Known rows, with every step that occurs:
kagad bupi vofi: [  8.0   8.4  -7.2 -16.6 -31.0   0.5  13.6 -17.4   6.6   5.1 -24.5  23.2
  -3.2  -2.0   0.4 -21.4  10.7 -23.0   4.3  -7.5   7.2  14.3  25.6  -7.0
 -28.7   3.3]
suvuk kagad bupi dufogad: [ -6.7  -9.3  -4.7 -22.6 -27.5  22.4   7.7 -16.4   2.9  -2.6 -18.7  15.3
   5.8  20.7 -22.6 -14.6  17.2 -14.5  15.8 -10.6  26.6  15.9  20.9   9.5
  -7.3  34.4]
samit vufi: [ -3.5  10.0 -11.3   4.4 -44.3  -2.1  -2.9  -9.6  -5.4  -7.9   4.4  10.0
   3.0  -2.5 -12.6  -8.3  11.2 -12.4   4.0  -8.1  17.5   8.9   0.9 -11.6
 -14.0  -5.4]
kagad suvuk: [-12.6  20.1 -25.9 -15.0 -11.4  -2.3  11.8  -9.2 -13.7   4.6  -8.6  -4.0
  -5.4   2.0  -5.0 -15.3   7.9 -13.3   2.8   6.4  17.5  17.5  12.1 -23.2
 -17.8 -13.5]
vofi vufi morim kinali dufogad bupi: [  8.0   0.4 -29.8   6.8 -22.6  27.4   9.7 -18.8 -22.9 -15.6  -0.3  -4.3
  28.0  11.6  -8.9 -35.2 -23.2  12.7  26.5  -3.8   4.2  29.3  17.2 -20.3
   5.2   9.6]
dufogad bupi vofi neri: [ -2.5  -8.5   7.2   6.9 -33.9   8.4  -4.9 -20.3 -22.2  13.8 -11.8  22.2
  -4.9 -18.2  -5.3 -23.5  15.3  17.0   0.4 -21.0   0.6   6.5   9.9   0.9
 -28.5 -19.2]
kinali morim vufi vofi neri suvuk: [-31.7  -4.1 -37.0  20.8 -43.3 -16.9   0.0   2.5 -22.7  18.2  30.2   4.1
   7.8  18.2  -7.9 -46.6   6.5   9.9  11.4 -23.3  19.3  -2.5  -4.4  -1.6
 -21.3  10.0]
vufi vofi neri: [-20.8   3.8   2.0  -4.9 -30.4  -9.0  -0.1  -8.5 -18.0  14.2  19.3  18.8
  -8.9  11.0  -8.8 -31.4  20.9  -6.0   5.1  -6.9   6.6   0.5   7.1 -15.0
 -24.9 -15.8]
vufi vofi neri suvuk kagad: [-27.8 -21.0 -13.8   0.7 -37.0  -7.7  11.5  -5.5 -13.2   7.7  26.1   6.6
  -5.2  -3.3 -26.3 -33.9  17.7  -1.5  26.5 -23.2   3.2   1.6   4.0  -3.5
 -21.9  -2.5]
kagad bupi: [ -6.6  15.7  -3.6 -23.8 -29.9   4.1  12.5 -11.6   2.0   1.1 -23.1  16.3
  -2.0  14.2  -7.5 -16.3   3.4 -19.7   3.7   3.8  14.4  12.1  31.8 -10.6
  -9.5   7.2]
kagad bupi dufogad kinali morim: [  1.0  16.7  -0.8  -2.0 -24.5   5.3   7.1 -29.0  -9.7   7.9 -10.9  21.3
  20.0  52.1   9.9 -34.0  -5.3  -2.6   3.3  -0.3  33.9  -1.7  10.3  29.0
 -12.6  35.5]
neri suvuk kagad bupi: [-14.7  -8.9 -18.2 -18.4 -36.6   4.6  24.8 -10.0   7.8  -5.3 -16.6   4.2
   2.4  -0.8 -24.6 -18.3   0.4 -15.6  25.5 -12.6  10.8  14.3  29.8   1.5
  -7.8  20.6]
suvuk neri: [  9.2   7.5  -3.8  -0.5 -54.6   0.1   4.2 -10.7  -0.9   2.8 -19.9  22.7
 -11.6   4.9  -3.1 -18.4  19.6 -21.2  -6.7  -4.3   9.3  10.2   5.9 -21.9
 -12.7 -17.7]
neri suvuk kagad bupi vofi vufi morim: [ -5.0 -21.4 -48.2   4.1 -37.2  16.3  44.2 -16.3  12.2 -26.0 -10.2  -5.3
   7.0 -21.0 -13.3 -30.3  -6.9 -13.2  49.5 -25.7  -2.8  11.6   6.8   7.7
 -23.6  33.6]
samit vufi morim kinali dufogad bupi vofi: [ 31.0  -9.2 -20.2  15.2 -27.6  10.9  -2.7 -19.8 -11.6  -9.6   9.9   0.4
  27.1  -1.9  -8.0 -27.7 -20.6  11.6  19.9 -29.4  -0.4  36.4  11.2 -12.9
 -19.5   0.6]
kagad bupi dufogad: [ -3.9  11.7  -2.3 -28.7 -30.9   9.3   8.3 -16.3  -1.4  -0.2 -20.3  18.0
   4.4  18.0 -12.0 -16.9   7.5 -18.4  -1.4   2.3  30.6  14.8  17.7  -2.5
  -9.6  35.3]
vufi morim kinali: [  7.7   4.8 -21.4  -4.4 -12.4   3.0  18.2 -28.0  -8.1   0.1  -3.2  12.3
   3.0  10.6  -3.6 -19.7 -21.8 -11.3  20.1  -5.6   3.4  10.7  26.0 -28.2
  -6.7  -2.2]
dufogad kinali morim: [ -1.4  20.1  -5.9  18.7 -23.6  -3.5   5.0 -26.9 -25.1   8.6  -2.6  22.3
  14.5  34.9  14.1 -31.4  -6.5  -2.5   0.2  -2.1  14.9  -7.7   9.6  10.6
 -15.1  -8.8]
morim vufi vofi neri suvuk: [-31.5  -4.0 -35.1  -1.8 -46.1 -16.0   0.5   5.3 -17.0  17.8  24.0   3.6
  -7.0  -3.3 -17.5 -37.5  10.4   8.8  10.9 -20.0  14.7   5.6  -2.6 -13.7
 -24.1   8.4]
kinali bupi: [ -7.9  31.8  -1.4 -16.4 -29.0  -1.8   3.6  -4.5 -20.6  -7.3  -8.0  27.6
  -1.4  23.2 -19.7 -15.1  11.3 -26.7  -6.5   0.0   8.8  15.1  39.5  -8.4
 -14.5  -9.2]
neri suvuk kagad bupi vofi vufi: [ -3.9 -19.1 -38.9  -0.2 -47.3  12.7  30.0 -15.9  14.1 -11.3 -13.0   3.3
   6.0 -22.1 -15.7 -28.5  15.3 -15.0  42.4 -19.6   6.4  10.7   7.0  10.8
 -19.9  24.0]
dufogad kinali bupi vofi neri: [ -6.0  18.9   8.8   2.8 -30.2 -10.4  -6.8 -19.9 -16.9  19.6   2.3  40.4
  -2.9  19.3   1.5 -27.4  15.7 -10.3   5.3 -22.1  -0.3  -1.0  24.4  27.5
 -37.4 -20.5]
morim kinali: [  9.8   6.7 -12.7  -8.9 -22.8  -1.0   3.6 -27.5  -5.5  16.0  -5.8  22.1
   2.9   9.8  -6.1 -18.0  -0.3 -12.6  12.9   0.4  12.5   9.5  25.7 -25.2
  -2.9 -11.2]
samit vufi vofi neri suvuk kagad bupi: [-25.6 -23.8 -13.6  -3.5 -50.5  -5.4   9.6   1.3  16.5  -0.1  29.7  -6.2
  -2.9   4.6 -30.5 -28.5  18.0   2.2  44.3 -27.6  11.3   6.0   4.3  17.7
 -19.3  18.0]
kinali bupi dufogad: [ -6.1  26.6   0.5 -20.7 -30.2   3.7  -0.2  -9.3 -24.6  -9.3  -4.1  28.9
   4.1  27.9 -23.8 -15.9  15.9 -25.7 -12.0  -1.9  24.6  17.1  25.2  -0.5
 -14.4  19.5]
bupi dufogad: [ -2.7  10.5  -5.1 -12.7 -31.1   5.3   1.1 -19.1 -19.8  -1.7  -8.4  20.9
   5.3   6.6 -12.7 -15.2  11.6 -17.1 -11.1  -1.8  27.9  11.0   2.5 -13.1
 -12.9  19.1]

Rows:
[ 13.4   5.6  -4.1  -8.4 -23.2  13.1  -9.6 -18.4 -22.8   9.5  -7.2  12.4
  23.0  16.3 -12.6 -28.5  -9.3   7.8   2.5  -1.8  10.0  33.9  33.0 -23.2
   3.1  -8.3]	morim kinali dufogad bupi
[ 13.2  29.3  -3.4  -5.4 -26.5  -8.1   5.4 -20.1 -20.5   4.4  -6.3  36.7
  -2.9  19.9   0.5 -27.8   7.4 -15.3  -1.5 -11.3  -0.5   9.3  27.6  13.9
 -37.5 -15.0]	dufogad kinali bupi vofi
[-10.7  -2.0   4.6  -9.1 -35.5  -1.8   1.6 -17.1  10.1  20.8 -16.7  26.7
  -2.8  -2.7   0.8 -21.0  18.7 -18.0  11.2 -18.6   7.2   4.0  22.4   5.6
 -28.5  -2.3]	kagad bupi vofi neri
[  3.9  14.9 -30.3  -6.8 -21.1  17.7  16.1 -23.9 -12.8 -18.7   8.1  15.6
  12.7  31.4 -17.4 -25.3  -6.3 -15.1  29.5  -3.7  19.4  14.1  19.0  -1.8
  -1.8  34.1]	vofi vufi morim kinali bupi dufogad
[ -3.9  11.7 -30.6  18.4 -29.4   7.2 -10.6 -20.5 -29.0  14.2   0.0  18.6
  19.5  41.9   7.4 -33.4   0.0  13.5  -2.4 -13.0  38.0  -0.3  -8.8  19.9
 -13.6  29.9]	bupi dufogad kinali morim vufi
[  1.7  11.7 -33.4  13.5 -25.9   0.7  -5.1 -14.8 -34.7  12.8  22.9  14.7
  11.1  51.8   4.7 -51.2   6.2  20.6   0.5  -9.9  32.6   1.7 -15.3  12.9
 -25.7  29.1]	bupi dufogad kinali morim vufi vofi
[-13.6 -11.0 -22.0  -2.5 -35.7   1.3  17.8 -11.6 -11.4  -5.9  -4.5   7.2
   3.9 -12.4 -25.0 -17.4   3.6 -14.4  16.3 -16.2   8.2  10.3  14.1  -9.5
 -10.2   4.0]	neri suvuk kagad
[ -6.3  15.8 -32.2  23.6 -28.7   2.0  -5.6 -16.0 -25.1  17.1  -4.2  16.3
  13.2  36.6  10.9 -33.6  -4.6  12.2   3.3 -11.4  22.0  -2.5   5.5  12.4
 -14.3   1.5]	dufogad kinali morim vufi
[ -9.4 -33.0  -8.9  11.7 -39.2   9.7   7.2 -18.5 -17.2   7.6  -5.6   9.7
  -0.1 -33.7 -21.6 -27.0  11.8  22.1  22.1 -37.4  -2.6   8.0   6.6  13.8
 -25.8  -5.6]	dufogad bupi vofi neri suvuk kagad
[ -5.5  -8.0 -15.2 -20.2 -33.2   8.0  20.5 -24.4   1.0   0.1 -11.1   8.6
   8.2  16.5 -16.9 -26.1  -5.7   0.0  24.3 -13.5  24.9   8.8   9.3  29.1
 -11.3  46.6]	neri suvuk kagad bupi dufogad kinali
[-25.2  -0.4 -10.6  -6.0 -39.8 -21.2  12.1  -5.5 -16.8   9.6  25.3   9.5
  -6.1  -5.6 -16.0 -35.7   7.4  -5.3   8.7 -10.5   6.8   0.7   0.5 -15.5
 -25.3  -2.1]	vufi vofi neri suvuk
[ 21.2  13.4 -19.2  -6.2 -13.1  -1.8  17.6 -23.5  -9.5  -3.5  -0.5  28.4
   1.8  17.4  -7.1 -24.4 -11.3 -22.5  19.6 -18.1  -6.8  19.3  42.1 -12.8
 -26.6  -7.3]	vufi morim kinali bupi vofi
[  8.8 -15.5  -5.3  12.4 -18.4  10.8  -5.5 -23.8 -18.2  13.8   2.6  13.0
  23.2   1.0  -2.0 -33.8 -16.6  11.0  17.2 -31.4  -5.6  25.9  23.3  -9.9
 -19.8  -8.4]	vufi morim kinali dufogad bupi vofi neri
[-11.9  10.3 -33.9  19.3 -33.3   3.7  -6.8  -5.9 -22.3   9.1  -5.9  13.9
  13.8  24.8  -0.4 -26.7   6.2  -3.1  -1.1 -12.3  23.4   5.0  11.6  -7.9
  -9.6   3.0]	kinali morim vufi
[ -2.4  36.2   0.7 -13.1 -25.4  -4.3   4.4 -15.4 -23.7   0.2  -5.5  29.3
  -2.4  35.9  -7.4 -22.3   0.3 -12.6  -2.5   1.2   7.3   7.4  33.9  11.9
 -17.9 -10.8]	dufogad kinali bupi
[ 16.1  -2.6 -39.4  16.3 -24.9   9.3  10.0 -23.5  -6.5  -5.6   7.5   9.3
  31.0   0.4   3.2 -34.9  -9.9 -23.9  29.4 -17.9   1.0  24.9   7.7 -24.7
 -17.1   5.3]	bupi vofi vufi morim kinali dufogad
[  8.0  27.6 -20.1   5.5 -35.8   3.7   8.9 -20.9 -17.4  -5.4  -1.4  29.3
   1.7  14.1   0.8 -32.8  15.2 -10.9  15.2  -6.3   2.5   4.4  11.5  20.1
 -31.4  -7.2]	dufogad kinali bupi vofi vufi
[  8.2   1.5 -27.7  15.4 -30.8  24.3  12.0 -11.0 -30.4 -27.0  -6.5  -0.1
  23.6 -11.9  -4.3 -37.2  -8.8   4.8   8.7 -16.7  -3.7  28.9   1.1 -12.5
 -23.3   7.7]	kinali dufogad bupi vofi vufi morim
[ 14.4 -24.4 -41.8   4.9 -19.2  27.6  29.6 -31.8  20.6  -6.5 -10.1   6.6
   7.0   3.7  -5.0 -28.1  -1.7  -8.4  65.0 -21.6  -2.9  12.6  22.7   3.2
 -13.1  16.5]	suvuk kagad bupi vofi vufi morim kinali
[  0.3   5.1 -35.2   9.1 -24.1  13.7   9.3 -17.7 -10.2 -10.3   8.3   3.0
  32.0  15.7  -4.3 -30.0 -16.6 -20.8  28.5  -5.5   8.4  22.9  14.7 -27.0
   2.0   9.0]	vofi vufi morim kinali dufogad
[ -1.1  13.4   1.1  -7.3 -31.1  13.7  -7.0  -4.8 -34.4  -5.9 -13.0   9.5
  19.5   8.5 -14.8 -26.1  -2.3   2.3 -15.3  -3.2  10.1  32.0  23.8 -18.5
  -7.2  -5.4]	kinali dufogad bupi
[ 14.6   6.1  -2.5   0.8 -31.8  10.1  -6.7 -10.8 -31.1  -2.0 -13.4  16.5
  19.2  -6.7  -8.0 -30.8   5.5  -0.8 -13.9 -15.1   2.7  33.8  16.4 -15.7
 -26.4  -9.2]	kinali dufogad bupi vofi
[ 25.8  -9.5 -35.4  12.7 -21.1  24.5  23.2 -34.9 -14.9 -11.7  -7.1   5.1
   4.3 -14.9  -0.1 -34.9 -14.2  23.4  35.8 -11.5  -4.8  13.4   7.0 -13.7
 -16.5   1.5]	dufogad bupi vofi vufi morim kinali
[  2.0 -17.2 -21.9 -11.0 -37.7   1.5  25.2 -15.4  11.0  -0.7 -17.5  11.2
   1.7 -16.5 -16.8 -23.3   6.9 -18.7  26.3 -24.6   3.0  15.7  22.7   5.7
 -25.8  16.4]	neri suvuk kagad bupi vofi
[  2.6   2.0 -38.1   6.5 -21.3  13.8  22.0 -29.2  -5.3  -9.5   1.6   4.8
   7.9   4.8  -2.7 -25.1 -14.4  -7.5  36.1  -1.2   6.3   5.0  10.3 -22.8
  -1.1   5.9]	vofi vufi morim kinali
[  7.4  23.9  -4.8  -8.6 -29.9  -5.0   4.1 -10.3 -17.3  -3.5  -9.1  34.3
  -2.3   7.6 -12.6 -20.0  18.5 -30.3  -6.5 -11.7   1.2  16.8  32.7  -5.0
 -32.3 -13.3]	kinali bupi vofi
[ 18.3  -5.6 -42.1  14.4 -22.5  10.6  23.7 -34.5  -2.3  -5.7   0.3  12.9
   7.5 -10.4   5.1 -29.6  -6.8 -10.5  36.9 -13.2  -0.6   7.0   3.2 -19.8
 -18.7   0.6]	bupi vofi vufi morim kinali
[ 13.5   2.6 -13.5  -3.5 -13.3  16.3   5.6 -19.0 -25.8  -6.0  -4.3   3.6
  23.8  16.8 -10.4 -29.8 -30.0   9.4  10.4  -9.4   1.8  34.1  33.6 -25.6
  -0.9   1.3]	vufi morim kinali dufogad bupi
[-34.9 -23.8 -36.4 -10.7 -42.6   1.3   7.3   7.3   6.1  16.6  12.8  -2.3
  -7.1  11.0 -27.2 -36.1  15.8  11.3  38.6 -28.3  12.8  10.5  16.6   9.2
 -18.1  24.1]	morim vufi vofi neri suvuk kagad bupi
[ 14.6  -1.2 -35.9   0.0 -25.3  13.5  16.6 -21.3  11.9  -5.3  -5.9   6.9
  29.1  12.2   3.7 -36.4 -12.8 -25.4  37.9 -13.4   3.0  28.6  23.2 -12.8
 -13.8  21.1]	kagad bupi vofi vufi morim kinali dufogad
[-34.0 -19.4  -7.2 -10.5 -40.2   2.4  13.2 -10.1  12.1  10.1  -8.9   7.6
   1.4  -1.3 -23.8 -18.1   8.0 -10.6  32.4 -23.5  11.1   4.0  26.6  14.4
  -7.2  14.7]	vofi neri suvuk kagad bupi
[  6.2  25.3 -28.9   9.9 -25.1   6.8  23.8 -21.5 -20.1 -21.5   0.9  20.9
   2.1  14.4   3.3 -33.8  -6.4 -10.2  22.2 -12.9  -6.3   4.5  11.2  17.3
 -35.8   1.8]	dufogad kinali bupi vofi vufi morim
[-12.6   9.9 -32.9   8.2 -29.6  14.4  25.0 -15.6 -15.4 -25.3  -3.9   3.3
   4.2  -3.2  -5.4 -21.2  -6.7 -13.1  18.9  -1.3   5.8   3.5   0.9 -18.6
 -10.1   7.9]	vofi vufi morim
[  6.1 -18.4  -7.0   5.6 -38.3  -5.3  -7.5 -21.3 -14.9  24.4   5.5  12.8
  25.3 -16.7 -10.6 -37.1  -8.2   9.4  12.9 -29.8   4.1  25.9  18.0  -7.9
 -15.8  -4.0]	morim kinali dufogad bupi vofi neri suvuk
[ 11.8  12.6 -17.7  -5.8 -26.1   4.7   3.5 -19.4  -5.3 -18.4  19.6  14.2
  12.3  32.4 -23.4 -13.1 -11.0 -13.7  22.0 -16.3  21.7  19.6  18.7   2.3
  -8.3  29.3]	samit vufi morim kinali bupi dufogad
[  2.9  16.1  -3.2  -8.7 -26.0   2.2   1.9 -29.0 -22.6   5.8  -4.8  24.1
   5.2  19.0  -0.7 -22.4   2.0  -2.4  -6.3  -0.7  25.6   2.5  -3.2   6.6
 -17.4  17.8]	bupi dufogad kinali
[ 28.4  -5.3 -16.7   3.3 -14.2  12.9   6.0 -24.4 -22.8  -2.0  -4.9  10.2
  23.1   1.9  -2.9 -35.3 -23.4   6.5  10.4 -20.6  -5.5  36.1  25.8 -22.2
 -19.7  -2.3]	vufi morim kinali dufogad bupi vofi
